(in the rows, 128 means zero)
Known rows, with every step that occurs
zirim-nabon-vudog-tisap-gunaf: [124 143 121 154 133 134  91 138 135 139 109 145 148 152 131 149 135 147
 152 115 137 135 197 140 114 135  99 134 206 117 206 147 121 120 103 118
 103 128 119 152 170  87 151 147 129 141 121]
tisap-gunaf-dunov-tizi-pala: [184 158 160 129 139 120 169 109 130 142 155 123 140 123  94 115 119 100
 129 113  46 118 140 125 139 130 126 104 100 146 180 110 136 136 120 130
 151 144  68 118  98 110 142 119  84 133 125]
dunov-tizi-pala: [131 122 133 146 132  99 151 117 117 147 181 129 166 110  81 144 125  92
 130  94 104 139 111  83 134 112 121 119  58 128 183 108 146 147 147 149
 147 144 168  99 108 124 138 116 109 123 154]
bugi-dunov-gunaf-nabon: [151 168 142  92 115 129 130 107 133 151 145 109 123 136 131 102 108 127
 114 119 175 118 113 204 145 127 129  48 131 194  79 110 135 150 120 122
 139 155 157 105 141 130 116 124 138 122 131]
zirim-numo-vudog: [111  90 143 124 152 116  96 139 131 124  97 141 138 115 134  93 156 173
  97 140 144 150 109 110 120 131 120 150 115  91 162 152 115 143 126 144
 144 106 140 127  74 144 109 118 134 119 149]
bugi-dunov-gunaf-tisap: [154 168 194  87 116 132 143 106 135 147 153 102 111 141 169  99 117 108
 102 117 157 125 116 204 154 107 129  48 118 197 133 136 157 150 137 122
 129 172 157 136 177 101 126 120 132 129 129]
nabon-vudog: [110 123 112 138 160 141 100 122 136 146 136 114 133 131  92 165 123 146
 131 131 125 137 206 103 128 122  93 129 201  90 130 129 122 128 147 139
 129 127 150 147  97 130 104 138 129 152 130]
tisap-gunaf-nabon-vudog: [170 159 118 110 154 151 115 113 136 150 140 111 133 139  70 136 131 132
 135 135 108 112 194 177 131 134 105  99 193 125  78 117 114 122 109 122
 125 129  66 116  91 134 116 135 102 151 121]
sopa-vudog-nabon: [124  60 110 156  92 144 124 130 132 104 114 149 123 109 153 166 131 178
 118 106 112 112 110 101 131 113 180 110 140  97 101 140 157 111 149 116
 142 126 123 147 119 157 137 129 131 124  86]
dunov-tizi: [132 144 136 121 123 129 136 114 115 155 161 137 166 124  89 155 117 107
 107  89 104 145 100  92 131 132 123 124  61 145 162 108 151 150 146 132
 125 137 134 146 119 156 123 119 110 120 136]
pala-tizi-dunov-gunaf-nabon: [126 182 113 110 123 131 179 114 102 125 123 107 136 142 129  78 120  72
 157 167  56 121 109 186 148 144 135 164 137 208  97 147 102 143 109 120
  97 152 103 108 122 117 125 114 133 140 160]
nabon-zirim-numo-vudog-tisap: [109  89 142  79 139 123 101 153 130 110  94 133 114 121 181 126 150 143
 128 131 181 147 106 111 114 131 143 143  91  83 140 149 110 109 108 132
 104  96 166 136 127 134 102 143 153 120 135]
vosim-zirim-nabon-vudog-sopa: [ 81 134 136 180 111 129  71 153 143 147 144  81 149 130 144 147  86 167
 171 132 252 125 153 115 111 155 107 159 131  92 205 119 152 104 137 117
 149 130 141 136 128 109 149 113 143 132 121]
pala-gunaf-nabon-zirim-vosim: [ 82 194  89 108 102  83 217 121  96 120 101 103 105 135 138 153 149  89
 138 155 130 130 124 161 146 144 146 157 104 136  78 128 132 133 110 150
 127 134 125  94  98 123 147 140 112 112 146]
tizi-pala-gunaf-tisap: [100 146 143 177 127 108 186 108 106 111 152 116 120 134 146 116 142  81
 130 169  85 126 144 125 143  87 129 139 124 135 173 143 136 145 166 165
 162 165 162  96 133  54 153 117 105 129 166]
gunaf-nabon-zirim-numo-vudog-sopa: [ 97 108 114  50 132 133  86 136 130 118  98 116 140 104 133 121 124 169
 136 143 174 130 108 101 129 139 135 126  83  99  52 140 123 124  68 139
 133 111 136  87  89 159 106 145 142 110 153]
vosim-zirim-nabon-vudog: [ 88 124 137 186 123 125  72 139 139 149 150  65 153 137 143 152 105 139
 165 134 240 130 164 121 114 151 106 159 138  90 200 115 142 106 143 114
 152 131 140 126 125 111 144 112 129 132 123]
numo-vudog-tisap: [130  79 136 143 162 161  80 146 150 101 120 192 110 149 117  97 140 132
 137 131 132 149 103  99 100 128 140 149 144  91 125 126  91 128 125 135
 108  99 137 161 193 152 132 116 155 137 121]
tizi-pala: [121  80 123 155 114  90 134 118 120 121 162 127 150  98 121 113 122 112
 144 147 122 130 133  85 127 104 131 115 130 124 186 126 115 148 176 148
 162 124 175  97  82  78 130 130 127 128 154]
sopa-vudog: [111  85 116 120  89 142 136 113 129 110 120 111 135 119 139 173 134 164
 113 110 118 124 105  88 126 120 188 105 149  89 176 132 117 132 138 122
 143 124 118 166 107 144 112 142 113 131 117]
zirim-nabon: [ 96 119 128 134  96 123  94 112 116 134 113 132 177 109 164 123 126 136
 141 126 133 150 122 100 119 130 132 137 120 145 233 152 133 149 137 133
 130 119 129 142  95  85 152 144 123 112 147]
dunov-gunaf-tisap: [117 197 179  69 125 149 151 110 118 146 147  91 113 135 168  86 127  91
 114 118  99 138 110  96 137 104 124 132  82 184 143 154 141 152 149 126
 128 147 149 146 198 114 107 120 109 126 141]
zirim-numo-vudog-sopa: [101 102 139 121 133 121 100 151 132 113  92 162 131 105 135  86 131 206
 102 139 157 146  98 102 118 137 119 155 106  92 166 157 130 142 114 146
 141 108 135 141  78 143 114 119 149 112 147]
tisap-gunaf-nabon: [176 149 125  97 120 141 127 109 130 141 137 126 142 124  97 112 125 119
 121 140 107 114 135 174 125 139 134  94 148 165 100 115 114 141 122 116
 131 119  55 120  86 129 126 133 100 129 120]
gotaf-vudog: [131  63 134 119 123 116  99 112 116 131 118 145 137 133 148 123 122 126
 121 138 131 128  54 104 119 121 120 111 141 140 112 129 129 132 147 131
 113 119 117 151 109 124 123 140 142 115 143]
gotaf-vudog-tisap-gunaf-dunov-tizi: [183  94 150 134 134 125 136 133 133 132 115 176 118 172 121 129 123 107
 116 103  85 107  54 115 119 139 110 107 132 159 100 104 123 113 100 106
  90 136  69 161 225 138 145 134 133 120 109]
dunov-tizi-pala-gunaf: [115 177 116 178 131 102 184 115 105 142 169 132 147 126  86 152 131  80
 121 108  88 139 114 118 146 117 120 144  58 131 186 108 149 146 149 163
 150 158 168  95 108 115 146 109 105 124 164]
tisap-gunaf-dunov: [180 146 155 120 120 139 149 109 132 133 124 129 125 123 127 111 115 124
 121 143  60 121 140 136 129 139 132 111 144 154 168 121 123 139 135 119
 140 124  49 153  91 108 129 127  94 134 109]
bugi-dunov-tizi-pala: [165 111 157 150 123  94 141 109 131 147 182 133 151 125  99 139 108 113
 113 101 161 127 114 188 146 111 128  36 101 154 164 102 156 147 138 141
 147 172 168 102 103 107 146 124 132 122 142]
vosim-zirim-numo: [105 103 148 167  91  91 119 157 131 141 142  77 143 117 153 130 105 147
 106 143 240 124 101 121 112 157 117 155  99 128 180 112 139 122 180 110
 160 114 138 125 107 135 109 104 132 118 120]
tizi-dunov-gunaf-nabon: [152 180 119  89 132 148 140 116 122 135 158  90 129 110 106  84 121  83
 128 131  56 119 127 204 144 123 119 158  96 216  70 111 132 150 146 109
 121 137 118  96 131 141 106 121 119 135 151]
nabon-zirim-numo-vudog: [103 100 143  66 142 127  96 133 123 118 101 108 125 105 183 124 148 143
 130 139 177 150 107 117 125 129 143 136  76  79 148 152 120 119 112 143
 121  96 161 126  60 130 100 142 143 117 144]
vosim-zirim-nabon-vudog-numo: [ 86 137 133 193 122 127  76 137 143 142 141  62 145 118 146 146 106 154
 133 131 233 130 156 116 108 142 108 161 140  96 195 121 142 104 137 116
 154 133 143 139 111 112 149 112 141 128 113]
numo-vudog-nabon-zirim: [130  68 139 125 176 170  57 132 142 107 120 173 105 113 153 102 144 139
 164 139 148 145 112 123 124 116 148 143  83  78  55 141 143  97 123 140
 121 100 150 119  91 156 138 110 155 128 109]

Rows
[ 88 134 119 141 140 134  78 120 129 146 111 115 162 127 134 151 131 155
 156 127 137 148 191 106 125 126  96 139 176 100 206 151 135 130 117 137
 131 129 149 136  99  93 141 146 125 133 145] => zirim-nabon-vudog
[124  79 126 105  92  65 180 155 118 115 111 159 111  98 191 142 127 122
 163 124 151 132 123 123 131 121 142 132  80 141  64 154 183 103 150 121
 100 107 151 115  94 133 153 136 151 104  85] => vudog-nabon-zirim-vosim
[107 214 116 170 126 138 199 113 103 135 122 129 118 145 108 154 124  97
  96 131  40 138 120 112 152 146 122 173  87 147 148 115 149 147 136 153
 150 158 101 137 130 129 145 115  94 122 142] => pala-gunaf-dunov-tizi
[ 89 149 114 151 140 133  87 115 132 137 105 111 155 101 135 148 134 169
 114 122 136 148 186  96 123 122 100 142 180 104 202 161 132 125 107 140
 133 131 147 151  86  96 149 151 137 127 132] => zirim-nabon-vudog-numo
[ 84 187  99 120 144 139 143 121 105 116  93 114 107 138 134 133 161 124
 121 165 135 133 118 167 142 140 140 165 100 105  68 139 121 127  94 162
 141 129 132  93  92 139 126 126 119 119 161] => pala-gunaf-nabon-zirim-numo-vudog
[117 198  99  96 155 148 123 135 130 150 126 104 114 153  90 121 124 123
 139 112 124 125 165 103 135 132  92 138 158 148  51 113 107 133 102 119
 121 128 164 112 223 160  92 131 130 143 134] => dunov-gunaf-nabon-vudog-tisap
[114  65 111 105  83  91 181 143 124  95 100 126 110 104 186 173 142 157
 153  99 145 116 111 109 136 118 191 110 106  84  98 147 159  95 119 115
 121 124 136 138 109 155 142 145 129 116  81] => sopa-vudog-nabon-zirim-vosim
[109 102 106 136  94 140 147 114 135  99 108 106 123  90 147 164 133 182
  63 103 118 125 100  77 124 117 186 109 150  87 167 138 113 126 132 123
 153 124 125 185  88 148 119 143 130 124 101] => sopa-vudog-numo
[153 167 154 108 108 123 134 113 133 153 148 118 112 130 153 100 110 122
 112 116 178 131 105 207 144 119 131  55 132 188 144 121 140 151 155 122
 132 146 169 139 126 115 118 123 141 126 126] => bugi-dunov-gunaf
[162 126 122  88  92  84 188 154 134 118 112 157 111 150 131 134 136  98
 142 123 145 114 126 150 108 145 142 114 151 164  95 117 103 117  97  97
  79 114  86 134 204 129 146 146 134 123  94] => vudog-tisap-gunaf-nabon-zirim-vosim
[168 149 129  60 121 145 120 109 126 137 135 110 132 120 128 131 127 106
 142 137 132 111 134 177 131 135 149  92 119 149  93 119 114 122 111 116
 121 112  67 116  72 125 114 145 107 131 123] => tisap-gunaf-nabon-zirim
[187 166 159 116 130 138 158 109 130 153 145 126 135 127  99 123 115 107
 111 109  46 126 130 133 134 143 125 111  99 156 165 109 141 138 118 122
 138 140  47 143 104 130 132 121  83 130 114] => tisap-gunaf-dunov-tizi
[112 180 108 138 140 111 178 112 102 139 166 110 147 122  91 160 139  73
 143 112 106 131 115 122 151 120 134 137  38 118 124 102 143 132 113 160
 146 158 171  66 110 124 145 122 107 120 168] => dunov-tizi-pala-gunaf-nabon-zirim
[145 101 149 137 148 119 110 155 141 117  94 175 118 140 130  88 158 165
  94 130 138 141 113 145 108 139 120 144 143 107 163 146 104 130 112 124
 117 103 115 144 146 138 114 118 140 125 122] => zirim-numo-vudog-tisap-gunaf
[118  71 143 154 151 120  88 151 134 116  92 170 129 108 143  87 151 188
 103 135 138 142 112 121 123 128 115 153 108 100 100 158 148 128 128 137
 137 104 144 110  87 155 125 110 152 116 127] => zirim-numo-vudog-nabon
[114 180 147 165 138 113 191 111 106 139 172 115 144 134  95 145 140  67
 118 111  73 132 119 115 153 103 121 135  50 136 173 121 158 146 140 161
 148 179 159  98 149 106 155 110  94 123 166] => dunov-tizi-pala-gunaf-tisap
[162 108 140 125 175 170  81 137 156 110 122 185 109 159  91  88 151 129
 140 136 124 130 116 143 104 136 141 130 152 104  87 115  84 120  88 124
 111 107  85 137 188 160 137 113 137 141 115] => numo-vudog-tisap-gunaf-nabon
[103  92 157 172 136 115  87 154 140 136 136  88 134 127 138 102 122 154
 120 148 242 131  92 126 110 155 126 163  88  88 165 117 128 116 153 119
 167 111 140 119 105 151 115  90 138 125 127] => vosim-zirim-numo-vudog
[ 90 203  73 166 149 145 149 111 113 137 118 114 116 153  80 160 141 123
 118 158 101 124 183 157 146 132 102 159 180 111  58 124 126 136 122 154
 140 146 126 108 115 132 125 128 107 139 150] => pala-gunaf-nabon-vudog
[152 182 132 100 118 144 152 120 120 135 160  99 114 111 132  83 121  85
 124 126  58 130 123 209 140 114 124 168  99 208 135 120 134 149 182 113
 112 135 130 129 120 126 106 116 127 139 148] => tizi-dunov-gunaf
[174  75 139 135 115 121 118 137 128 120 114 182 112 167 143 118 126 118
 120 119 126 109  58 144 105 130 121 108 173 163 109 121 112 115 129 106
  80 118  84 167 199 120 139 140 151 122 111] => gotaf-vudog-tisap-gunaf
[152 100 108 123  94 150 145 137 142 101 110 142 120 150 119 165 138 150
 111 100 118  99 116 128 117 135 184  93 182 112 122 113  95 119  97 100
 120 127  77 159 204 150 122 146 115 136  92] => sopa-vudog-tisap-gunaf-nabon
[170 127 119  98 105 140 129 141 137 121 125 162 113 151 129 136 125 102
 129 125 136 107 125 150 111 139 139 106 156 161  90 109 100 117 113  99
  86 110  89 143 205 125 126 144 135 134  99] => vudog-tisap-gunaf-nabon-zirim
[121 112  92 126 155 142  98 137 142 138 127 128 140 152  62 162 127 137
 128 133 127 112 192  95 121 138  89 116 208 115  25 114 101 125  97 121
 118 130 133 111 197 160 110 144 136 145 123] => gunaf-nabon-vudog-tisap
[107 144 113 192 124 102 191 113 105 110 134 117 118 120 130 118 124 101
 140 169  65 127 143 102 140 113 130 148 133 124 174 124 121 142 160 167
 177 147 151  91  98  70 152 120 112 127 158] => tizi-pala-gunaf-dunov
[117  77 110 138  80 138 144 141 136  96 109 150 119 142 143 177 134 157
 111 101 125 118 102  78 109 126 182 112 175 100 162 123 101 123 133 107
 116 121 124 182 208 149 120 144 131 131 100] => sopa-vudog-tisap
[135 116 144 138 140 110 163 109 123 139 152 113 158 115  91 133 108 107
 122 117  41 130 127  36 140 128 115 121  68 131 159 105 141 149 121 143
 170 151 132 101 127 133 140 122 101 121 146] => gunaf-dunov-tizi-pala
[127  68 143 109 166 112 118 145 139 103 110 173  98 111 160  97 151 137
 177 137 155 147 109 124 120 122 150 146  75  79  60 149 148  99 108 140
 110 100 148 111  94 159 156 112 151 118 106] => numo-vudog-nabon-zirim-vosim
[168  79 131  95 121 129 107 135 129 117 106 164 113 165 146 132 128 106
 138 127 144 102  56 148 112 132 126  94 154 152  50 113 106 102  94 101
  79 113  87 139 202 133 133 152 151 121 114] => gotaf-vudog-tisap-gunaf-nabon-zirim
[157 140 119 154 152 144 120 145 149 136 133 155 106 162  91 158 128 134
 134 121 125 122 208 145 113 129  90 119 233 105 127 123 104 110 133 109
  95 123 122 167 182 123 115 138 135 160 101] => nabon-vudog-tisap-gunaf
[112  58 112 118  89 131 135 140 126  97  93 127 118  96 189 176 137 186
 119 102 144 111 106 109 135 112 184 107 113  81 102 152 160  98 128 116
 136 118 143 133 100 153 117 144 137 117  94] => sopa-vudog-nabon-zirim-numo
[103 136 104 132 133 144 102 144 138 136 133 139 116 120  96 160  86 186
 140 129 148 132 199  92 126 124  88 132 191  87 135 137 140 127 139 140
 127 127 150 162  99 127 111 139 145 145 128] => nabon-vudog-sopa
[109 208 103  82 161 152 118 116 128 159 134  81 120 134  93 115 127 121
 137 117 125 131 167 107 143 128  93 131 141 146  57 120 117 135 110 127
 141 132 165 102 154 156  89 132 118 144 142] => dunov-gunaf-nabon-vudog
[ 96 112 146 176  87 119  84 135 127 142 149  78 160 127 166 131 103 126
 155 141 235 132 108 120 109 153 137 155  95 130 222 115 140 121 161 111
 152 121 128 131 123 105 149 107 127 116 121] => vosim-zirim-nabon
[120  72 127 124 101 116 117 154 120 120 104 156 122  89 195 139 126 156
 124 127 152 123 123 123 137 119 125 131  83 138  65 158 181 102 158 118
 112 107 160 113  84 132 122 135 159 108  98] => vudog-nabon-zirim-numo
[150 185 104 111 153 152 137 136 134 133 150 102 111 134  90 103 122  94
 135 125  65 112 168 200 136 120  94 165 148 194  47 107 119 131 126 104
 101 141 134 105 202 151 104 123 136 148 142] => tizi-dunov-gunaf-nabon-vudog-tisap
[123 195 107 118 153 137 173 116 109 133 124  97 130 151 105  94 125  83
 166 165  56 119 148 190 155 139 116 163 168 182  79 147 102 132  93 122
  95 157 114 104 128 121 116 121 134 155 160] => pala-tizi-dunov-gunaf-nabon-vudog
[130  76 122 122 104 138 102 141 119 117 124 166 114  96 184 142 114 130
 148 129 145 126 119 117 134 116 139 122  87 136  60 143 177 103 167 119
 106 108 155 126  96 130 134 133 153 117  94] => vudog-nabon-zirim
[160 108 140  97 176 170  78 139 155 109 120 169 102 156 116  99 149 117
 157 134 145 130 112 151 109 132 150 126 132  92  83 119  85 105  78 120
  98 102 100 134 182 152 131 121 140 140 117] => numo-vudog-tisap-gunaf-nabon-zirim
[173 118 144 143 103 135 151 142 141 117 117 179 109 152 132 119 115 114
 113 125  80 113 133 114 109 142 124 122 174 169 150 114 100 129 133  99
 101 117  68 174 217 117 137 134 126 135  91] => vudog-tisap-gunaf-dunov
[145 107 141 127 158 124 104 154 142 117  90 162 131 142 110  88 158 163
  95 134 138 129 117 140 114 141 116 137 142 109 110 139  97 130  87 124
 123 107 104 118 158 152 114 123 136 125 128] => zirim-numo-vudog-tisap-gunaf-nabon
[111 143 103 151 163 141 109 121 141 138 127 106 117 106  98 156 126 165
  79 124 124 140 197  90 126 117  90 128 202  88 121 140 118 122 143 137
 135 127 156 165  79 135 110 139 145 144 112] => nabon-vudog-numo
[102 145 100 195 119  94 181 114 103 113 147 133 122 119 128 121 137  99
 139 160 104 131 135 132 140 105 133 149 134 125 190 130 119 144 179 166
 165 138 170  97  82  63 146 117 117 128 164] => tizi-pala-gunaf
